Known rows, with every way that one mark hangs from another:
{galaki {bubuge sagu}}: [ 1.291 -1.626  1.362 -0.576  2.808 -1.424 -2.729 -1.993  3.763  1.795
 -6.436 -3.026 -2.873 -3.286 -0.541  3.583 -1.130  3.217 -2.409 -0.301
  2.677  2.135 -1.078  1.497]
{mozig {bubuge tepiru}}: [ 0.865  0.086  0.955 -1.324  1.504  0.522 -1.546  1.865  2.523  1.764
 -0.354  0.890 -0.558 -0.649  1.192 -0.097 -0.804 -0.950  1.807  0.864
  4.061 -0.537 -3.583 -0.655]
{mozig {bubuge fupid galaki gufa}}: [-2.502 -0.045  2.693 -1.171 -2.078 -1.476  0.514 -0.820 -3.206 -3.682
  2.834  1.083 -0.212 -1.724  0.618  3.642 -0.611 -1.557 -1.511  0.143
 -3.144 -2.203 -0.941 -0.630]
{bubuge mozig sagu {tepiru fizuv}}: [ 3.547 -1.415 -2.480  2.503  0.049  0.287 -0.996  0.650  0.774  3.774
 -0.454 -0.503  2.090  3.918 -0.839 -4.425  1.581 -0.473  2.375  0.279
  2.712  0.803  0.535  0.686]
{mozig bubuge}: [ 0.768  0.907  2.298 -1.976  0.688  0.238 -1.542  0.464  3.899  0.618
 -1.612  1.005 -1.775 -2.842  0.425  2.001 -3.332 -0.355  0.365 -0.913
  2.741 -1.175 -3.759  0.666]
{mozig {bubuge fupid galaki {tepiru fizuv}}}: [ 2.026 -0.901 -1.144 -1.955 -1.686 -1.146  3.026  1.718 -1.880 -0.895
  5.250  2.106  1.100  1.996 -0.950 -3.682 -0.254 -3.037  2.866 -0.943
 -0.159 -0.083 -1.323 -2.062]
{fizuv mozig tepiru}: [ 4.213  2.829  0.786 -1.645  2.906  1.710  0.907  1.396  0.814  4.015
 -2.543  2.613 -4.914  0.797  1.334 -4.401 -5.031  3.920  1.478 -2.779
 -0.004 -1.358  1.419  4.617]
{tepiru bubuge fizuv}: [ 0.052  2.494 -0.390 -2.414 -1.096  1.990 -0.174  2.280  3.972  0.909
 -0.599  0.281 -2.186 -0.527 -2.268 -2.191 -5.282  2.307  0.133 -2.586
  1.007 -0.502 -2.527  1.142]
{fupid {bubuge galaki gufa sagu tepiru}}: [-1.564 -1.586  0.976  1.979 -0.173 -0.066 -1.715 -2.879 -2.678 -0.361
 -2.736 -1.862  3.186  1.503  1.928  1.929  1.026 -2.808 -4.177 -0.006
 -3.449 -1.858 -0.060 -2.222]
{fizuv mozig {tepiru bubuge}}: [ 1.195  4.493 -0.500 -1.919  2.879  3.613  0.836  2.131  2.116  3.777
 -1.249  1.191 -5.013  0.736  0.829 -5.109 -6.149  5.706 -0.168 -1.892
 -0.455 -0.948  0.660  2.030]
{tepiru {bubuge fupid}}: [-1.754  1.455  0.517 -1.835 -0.931 -0.445  0.822  1.475  1.350 -1.846
  0.760  1.009 -3.882 -3.263 -1.402  2.397 -2.247  1.323  0.047 -1.720
  1.353  0.981 -0.624  0.154]
{fupid {bubuge mozig {tepiru fizuv}}}: [ 2.753  0.738 -2.098 -1.411 -1.612  2.584  1.097  1.896  1.682 -0.214
  0.153  2.307  3.055  1.601 -1.903 -3.285  0.799 -4.105  3.704 -0.968
  1.931 -1.168 -1.537 -0.987]
{gufa {bubuge galaki {tepiru fizuv}}}: [ 0.429 -0.651 -1.054 -0.177 -0.102 -0.153  1.257  1.869  0.443 -0.111
  0.159 -1.048  2.193  2.116 -1.359 -2.735  1.917  0.909  1.465 -0.879
 -0.105  1.545 -0.456  2.043]
{mozig {bubuge galaki}}: [-0.607 -0.256  1.994 -1.773  0.720 -0.371  0.003 -0.931  2.375 -0.426
  0.185  0.722  0.812 -2.122  1.591  0.819 -3.157 -2.126 -0.607 -0.897
 -1.390 -0.861 -2.857 -0.891]
{fupid {bubuge galaki}}: [-0.284 -0.376  1.669 -2.187 -0.447  0.008  1.115 -1.929  1.900 -2.375
 -2.202  1.288  1.740 -2.982  0.358  2.045 -3.126 -4.182 -1.387 -3.306
 -3.322 -1.064 -1.515 -0.746]
{fizuv {tepiru bubuge}}: [-0.312  3.072  0.557 -2.117  2.951  2.520  0.094  2.275  3.832  2.296
 -2.100 -0.011 -4.049 -1.451  0.014 -2.062 -4.673  4.463 -1.111 -1.888
  0.839 -1.011 -0.454  1.447]
{galaki {bubuge fupid sagu tepiru}}: [ 1.820 -2.840 -0.360 -0.182  2.140 -3.075 -0.843 -0.030 -0.157  0.661
 -2.608 -2.043 -2.989 -1.401 -0.987  2.425  3.016  1.700  0.083  0.837
  4.107  3.675  0.778 -0.033]
{fizuv mozig {tepiru {bubuge fupid galaki}}}: [ 0.242  2.874 -1.067 -1.984  1.456  1.083  4.229  1.066 -2.176  0.503
  3.190  2.204 -3.619  1.004  0.693 -5.191 -4.382  3.169 -0.339 -2.332
 -4.602  0.160  3.075  0.260]
{mozig {bubuge galaki tepiru}}: [-0.509 -1.062  0.594 -1.112  1.451 -0.227 -0.053  0.463  0.976  0.727
  1.526  0.539  2.017  0.141  2.168 -1.398 -0.534 -2.839  0.876  0.904
  0.057  0.031 -2.754 -2.102]
{gufa {bubuge fupid mozig sagu tepiru}}: [ 0.290 -2.048 -1.684  3.826  0.364 -1.915 -0.032  0.319 -0.910 -0.299
  0.131 -1.966  0.836  0.878 -0.919  2.230  7.410  1.083  1.628  2.039
  4.293  3.243  2.894  0.849]
{mozig {bubuge fupid gufa sagu}}: [-0.172 -0.184  2.518  1.153 -1.541 -1.558 -2.206 -1.720 -2.060 -0.597
 -0.480 -0.955 -2.530 -0.934  0.173  5.099 -0.452  1.186 -2.714  0.137
  1.312 -2.158 -0.725  0.082]
{mozig {bubuge fupid {tepiru fizuv}}}: [ 3.468  0.105 -0.671 -2.194 -1.730 -0.428  1.520  3.341 -0.319  0.144
  3.524  2.379 -1.384  1.446 -2.070 -2.466 -0.418 -1.278  3.989 -1.090
  3.951 -0.614 -2.199 -0.607]
{gufa {bubuge fupid galaki mozig sagu}}: [-1.236 -2.469 -0.590  3.186 -0.341 -2.608  1.469 -2.657 -1.177 -2.491
  0.721 -2.058  2.443 -0.676 -0.585  3.283  4.972  0.022 -0.841  0.540
 -1.264  2.971  3.650  0.730]
{tepiru {bubuge sagu}}: [-1.199  0.638  0.412  1.045  1.305  0.303 -2.304 -1.087  3.744  2.215
 -3.413 -2.500 -2.294 -1.351  0.217  1.467 -3.601  2.870 -3.149 -1.036
  1.443  0.798 -1.083 -0.248]
{bubuge mozig}: [ 0.246  0.211  0.669 -0.215  0.297  0.204 -0.705  0.357  2.719  0.115
 -1.166  1.568  0.299 -2.159  0.059  0.930 -0.262 -1.114  2.177 -0.149
  1.346  0.212 -0.530  2.353]
{fizuv {tepiru {bubuge sagu}}}: [ 0.587  1.603  0.156  0.576  3.493  1.694 -1.217  0.017  3.554  4.393
 -3.614 -2.275 -3.759  0.023  0.461 -1.844 -4.257  5.315 -3.267 -1.881
  1.026 -0.660  0.437  0.691]

Rows:
[-0.882  2.986 -0.832 -0.976  2.601  3.508  0.634  2.095  3.609  1.958
 -0.111  0.321 -1.456 -0.689  0.044 -3.142 -2.257  2.909  0.378  0.152
  0.606 -0.758  0.528  0.453]  {fizuv {tepiru {bubuge mozig}}}
[ 0.535 -1.478  1.472  0.841  1.325 -1.268 -1.155 -3.144  2.110  1.532
 -1.301 -1.618  1.156 -0.575  2.061  1.053 -2.930 -1.039 -2.795 -0.759
 -1.170 -0.277 -1.819 -1.647]  {mozig {bubuge galaki sagu}}
[-0.126 -0.957  1.125  1.778 -0.771 -1.465 -2.260 -0.164 -3.274  0.648
  0.729 -1.244 -1.422  1.244  0.778  2.947  2.140  0.464 -1.383  1.866
  2.855 -1.260 -0.401 -1.209]  {mozig {bubuge fupid gufa sagu tepiru}}
[-1.972 -1.951  0.718  3.164 -1.902 -2.443 -0.072 -3.156 -4.664 -2.118
  1.552 -0.593  1.885  0.344  0.810  2.789  2.921 -1.442 -2.150  1.015
 -4.263 -0.127  3.451  0.198]  {bubuge fupid galaki gufa mozig sagu}
[ 1.379 -1.200 -1.371  2.040  0.698  0.747 -1.070 -1.190  1.631  1.207
 -2.548 -0.630  3.014  0.624  0.665  0.299  2.377 -3.602  0.419  0.413
  2.253  0.019 -0.097 -2.364]  {fupid {bubuge mozig sagu tepiru}}
[-0.787  0.109  0.009  0.691 -0.253 -1.454 -0.419 -0.743  1.121  0.154
 -0.746 -1.404 -3.549 -1.932 -0.848  2.582 -1.966  2.106 -2.319 -1.542
  1.364  1.366  0.555 -0.513]  {tepiru {bubuge fupid sagu}}
[ 0.304  0.419  0.276 -2.454  0.177  1.052 -2.006  2.660 -0.393  0.477
 -2.440 -1.412 -1.645  0.547 -2.137 -0.779  0.759  3.287  0.412  1.440
  2.192 -0.378 -2.115  2.137]  {galaki {bubuge gufa {tepiru fizuv}}}
[-1.030  0.350  1.680 -0.905 -1.429 -0.684 -1.031  2.174 -3.000 -1.447
  2.259  1.113 -1.768 -0.340  0.252  2.550  1.846 -0.441  0.980  1.832
  2.594 -2.068 -1.633 -0.572]  {mozig {bubuge fupid gufa tepiru}}
[-1.726 -0.979  2.371  1.078 -0.994 -0.197 -1.585 -4.394 -1.239 -1.578
 -4.014 -1.917  2.088 -0.729  1.213  4.197 -1.703 -1.998 -5.446 -1.652
 -4.770 -2.633 -0.176 -1.018]  {fupid {bubuge galaki gufa sagu}}
[ 2.831  1.217 -0.486 -1.484  0.020 -0.237  1.218  2.265 -1.875  0.967
  3.142  3.228 -2.841  1.128  0.909 -2.141 -0.545 -0.276  3.782  0.519
  2.808  0.148 -0.728 -0.466]  {fizuv {mozig {bubuge fupid tepiru}}}
[-0.675 -1.442  0.033 -0.209 -1.368 -2.185  2.792 -0.797 -1.395 -3.216
  3.263  2.554  1.762 -1.780  0.037  0.845  1.608 -3.533  2.092 -0.631
 -2.798  1.456  2.097  0.461]  {bubuge fupid galaki mozig}
[-1.576  0.820 -2.392 -1.450 -2.832  0.515  3.728  0.995 -0.363 -2.767
  5.887  1.459  1.762  0.387 -2.286 -3.265 -0.888 -1.478  1.524 -1.045
 -3.346  1.040  0.971 -1.791]  {tepiru {bubuge fupid galaki mozig} fizuv}
[-0.243  2.121 -2.141 -1.662 -2.993  1.096  2.338  2.395  1.204 -1.817
  3.819  1.915 -0.855 -0.212 -3.446 -1.997 -1.131  0.367  2.707 -1.055
  0.888  0.411  0.303 -0.308]  {tepiru {bubuge fupid mozig} fizuv}
[-0.829 -0.653 -0.114  2.770 -0.552  1.419 -2.588 -1.431 -1.242  0.168
 -2.487 -1.345  3.105  1.458  0.892  2.102  3.426 -2.325 -1.449  1.977
  0.716 -2.069  0.311 -1.682]  {fupid {bubuge gufa mozig sagu tepiru}}
[-2.493 -0.234  1.423 -0.614 -0.819  0.625 -0.355 -0.628 -2.473 -2.355
 -0.960  0.303  3.029 -0.219  1.491  1.682  0.608 -3.633 -1.770 -0.223
 -3.425 -2.303 -1.066 -1.418]  {fupid {bubuge galaki gufa tepiru}}
[ 1.125 -2.098 -0.447  0.312  0.896 -2.209 -0.263 -1.613  1.046 -0.942
 -1.876 -1.435 -1.426 -2.946 -1.653  3.631  2.982  1.226  0.019  1.283
  2.433  3.053  1.721  0.155]  {galaki {bubuge fupid mozig sagu}}
[ 5.013  2.529 -0.497 -2.883 -2.738  0.692  2.256  1.563 -0.654  0.318
  3.127  3.870 -3.708  1.218 -1.847 -3.477 -4.547  0.758  3.469 -2.520
  1.193 -1.307 -1.246  1.182]  {tepiru {fizuv {mozig {bubuge fupid}}}}
[-2.398  1.861 -1.088 -0.673  2.743  2.712  2.040  0.774  2.165  0.844
  1.810  0.089  1.226 -0.060  1.134 -4.257 -1.902  1.217 -0.706  0.079
 -3.583 -0.281  1.374 -0.982]  {fizuv {tepiru {bubuge galaki mozig}}}
[ 4.578  2.927 -0.036 -2.568 -1.042  2.145  0.355  1.328  1.961  2.560
  0.357  2.708 -2.459  1.653 -0.737 -4.460 -6.123  1.389  2.486 -2.035
  1.302 -1.880 -3.023  1.761]  {tepiru {fizuv {mozig bubuge}}}
[ 0.345  2.126 -0.577 -2.675 -2.632  0.379  1.841  2.532  1.130 -1.336
  1.931  1.490 -3.579 -0.868 -3.663 -1.044 -3.770  1.629  1.181 -3.057
  1.009  0.284 -0.864  0.695]  {tepiru {bubuge fupid} fizuv}
[-1.375  1.484 -0.678 -2.215 -1.054  1.247  1.276  0.757  2.416 -0.098
  1.117 -0.042  0.312  0.236 -1.242 -3.360 -5.165  0.581 -0.907 -2.498
 -3.216  0.046 -1.677 -0.396]  {tepiru {bubuge galaki} fizuv}
[-3.287 -0.839  0.161  1.512 -0.094  0.226 -0.726  0.286 -3.021 -0.863
  2.021  0.250  4.017  1.466  2.229 -0.785  3.595 -2.233  0.559  2.967
 -3.032 -0.690  0.807  0.109]  {bubuge galaki gufa mozig tepiru}
[-1.493 -1.500 -0.281  1.881  2.115  0.092 -3.853 -0.511 -0.356  1.394
 -3.101 -3.695  1.064  0.368  0.610  2.063  4.885  2.318 -1.455  4.893
  2.365  1.015  0.280 -0.186]  {galaki {bubuge gufa mozig sagu tepiru}}
[-2.482 -1.465  0.969  3.331 -0.230 -0.761 -1.817 -3.470 -2.121 -0.003
 -0.929 -1.765  3.280  0.847  1.976  1.694  1.397 -0.648 -3.080  1.449
 -4.311 -0.848  1.728  0.590]  {bubuge galaki gufa mozig sagu}
[ 1.329 -0.863 -0.076  0.306  0.829  0.115 -3.113  0.488 -0.727  2.467
 -4.021 -3.622 -1.406  2.100 -1.601 -0.337  1.074  4.271 -1.894  1.569
  2.251  0.118 -1.086  1.289]  {galaki {bubuge gufa sagu {tepiru fizuv}}}
[-2.199 -0.963  0.910  2.309 -1.388  0.549 -0.985 -4.434 -1.555 -2.035
 -2.008 -1.521  4.617  0.024  1.372  3.175  0.909 -3.371 -4.005  0.375
 -4.902 -2.252  0.835 -2.028]  {fupid {bubuge galaki gufa mozig sagu}}
[-2.110 -1.774 -1.591  1.376 -0.065 -1.744  2.634  1.126 -2.053 -3.398
  3.646  0.107  3.185  0.129 -0.387  0.791  7.339 -1.602  2.961  2.094
 -0.027  3.264  2.750  0.118]  {gufa {bubuge fupid galaki mozig tepiru}}
[ 0.343 -3.603 -1.789  3.054  0.194 -3.049  1.444 -1.507 -3.088 -0.020
  2.897 -0.080  3.121  1.796  1.110 -1.175  4.547 -3.310  1.273  1.157
 -1.294  2.608  3.404 -1.551]  {bubuge fupid galaki mozig sagu tepiru}
[ 4.781  1.594 -1.466 -1.213 -0.451  1.212  0.385  2.821 -0.494  3.585
  0.111  2.776 -1.860  3.719 -0.460 -6.768 -2.886  1.303  3.951 -1.738
  1.572 -0.012 -0.657  3.045]  {bubuge {tepiru {fizuv mozig}}}
[-1.582 -2.685 -1.712  4.097  1.992 -0.927 -0.568 -1.483  0.157  0.678
 -0.508 -3.348  4.704  2.113  1.370 -0.136  6.144 -0.159 -0.294  2.739
  0.037  3.071  2.149 -0.125]  {gufa {bubuge galaki mozig sagu tepiru}}
[-1.114 -0.436  1.181  3.172 -0.302 -0.155 -3.336 -2.052 -0.525  1.065
 -2.792 -1.613  0.549  0.118  0.960  3.004  1.024  1.072 -2.010  1.347
 -0.216 -1.305  0.890  2.083]  {bubuge gufa mozig sagu}
[ 3.840 -1.829 -2.659  2.176 -1.592 -1.412  0.994  0.976 -1.836  1.667
  2.284  0.661  0.840  3.630 -2.000 -3.318  3.143 -1.196  3.375 -0.287
  2.671  1.415  2.257  0.359]  {bubuge fupid mozig sagu {tepiru fizuv}}
[ 1.883  4.243  2.017 -1.700  1.743  3.385 -0.867  1.309 -0.904  3.076
 -1.075  1.662 -4.211  1.596  2.001 -2.816 -4.833  4.806 -0.764  0.106
 -0.567 -4.648 -0.596  2.381]  {fizuv {mozig {bubuge gufa}} tepiru}
[-2.087 -1.056 -0.228  0.592 -1.110 -1.816  2.752 -0.526 -0.629 -4.520
  2.218  0.195  2.035 -2.059 -1.007  3.043  4.659 -0.898  1.419  0.376
 -1.515  2.488  2.705  1.457]  {gufa {bubuge fupid galaki mozig}}
[-1.107 -1.310  0.751  0.991 -0.222 -1.604 -1.811 -1.777 -1.846 -1.786
 -1.835 -2.285 -1.485 -2.191 -1.319  5.524  3.894  2.543 -1.968  2.607
  0.824  1.005  1.915  0.823]  {galaki {bubuge fupid gufa mozig sagu}}
[-2.633 -0.393  0.122  1.181  1.340 -0.330 -0.994 -2.617  2.307  1.193
 -1.732 -2.867  0.265 -0.749  1.290  0.245 -3.453  0.904 -4.117 -0.936
 -2.828  1.182 -0.381 -1.614]  {tepiru {bubuge galaki sagu}}
[-5.144  2.613  0.526  0.127 -0.811  2.542 -2.117  0.928  1.067 -1.127
  0.203 -0.751 -0.008 -1.582  0.088  1.963 -0.531  1.907 -1.471  2.350
 -0.621 -1.589 -0.898  0.170]  {tepiru {bubuge gufa mozig}}
[-0.966 -1.006 -1.063 -0.386  0.136  1.031  1.558 -0.410  0.491 -1.923
  1.076  1.385  5.450 -0.112  1.159 -1.070  2.322 -6.268  1.569  0.422
 -2.123  0.054 -0.389 -2.973]  {fupid {bubuge galaki mozig tepiru}}
[ 1.450  0.139 -0.912 -1.295 -0.046 -0.844  2.692  0.677 -3.199 -0.243
  4.997  2.915 -0.163  1.880  2.027 -3.508 -0.363 -2.171  2.699  0.610
 -1.171  0.688  0.048 -2.003]  {fizuv {mozig {bubuge fupid galaki tepiru}}}
[ 0.134 -1.614 -0.223  1.445 -0.222  0.068  0.413 -4.308  1.505 -1.086
 -1.839 -0.655  4.522 -0.670  1.100  1.376 -0.228 -4.612 -2.078 -1.120
 -3.335 -0.208  0.668 -2.439]  {fupid {bubuge galaki mozig sagu}}
[ 0.509  2.087  0.473 -0.773 -1.380  0.381 -0.309  2.118 -4.749  0.034
  3.032  2.375 -2.832  1.785  1.113 -0.486  0.423  0.909  1.664  1.944
  1.370 -1.888 -0.581  0.087]  {fizuv {mozig {bubuge fupid gufa tepiru}}}
[-2.033 -0.673 -0.272 -0.852  0.061 -0.707 -0.724  2.003 -2.862 -2.753
  1.072 -0.222 -0.545 -1.560 -1.132  2.906  6.149  0.861  1.662  4.265
  2.246  1.220  0.849  0.297]  {galaki {bubuge fupid gufa mozig tepiru}}
[ 0.392  0.051 -0.700 -0.678  0.137  1.595  0.068  0.836  1.839 -0.862
 -0.984  1.781  2.899 -0.857  0.054  0.076  2.049 -4.605  2.730  0.366
  2.060 -0.501 -1.232 -1.558]  {fupid {bubuge mozig tepiru}}
[-0.609 -2.332  0.905  2.080 -0.231 -3.531  1.051 -2.497 -0.965 -2.006
 -1.380 -2.366 -0.335 -1.131 -0.569  4.328  2.486  1.306 -2.298 -1.552
 -1.074  2.671  2.583  1.673]  {gufa {bubuge fupid galaki sagu}}
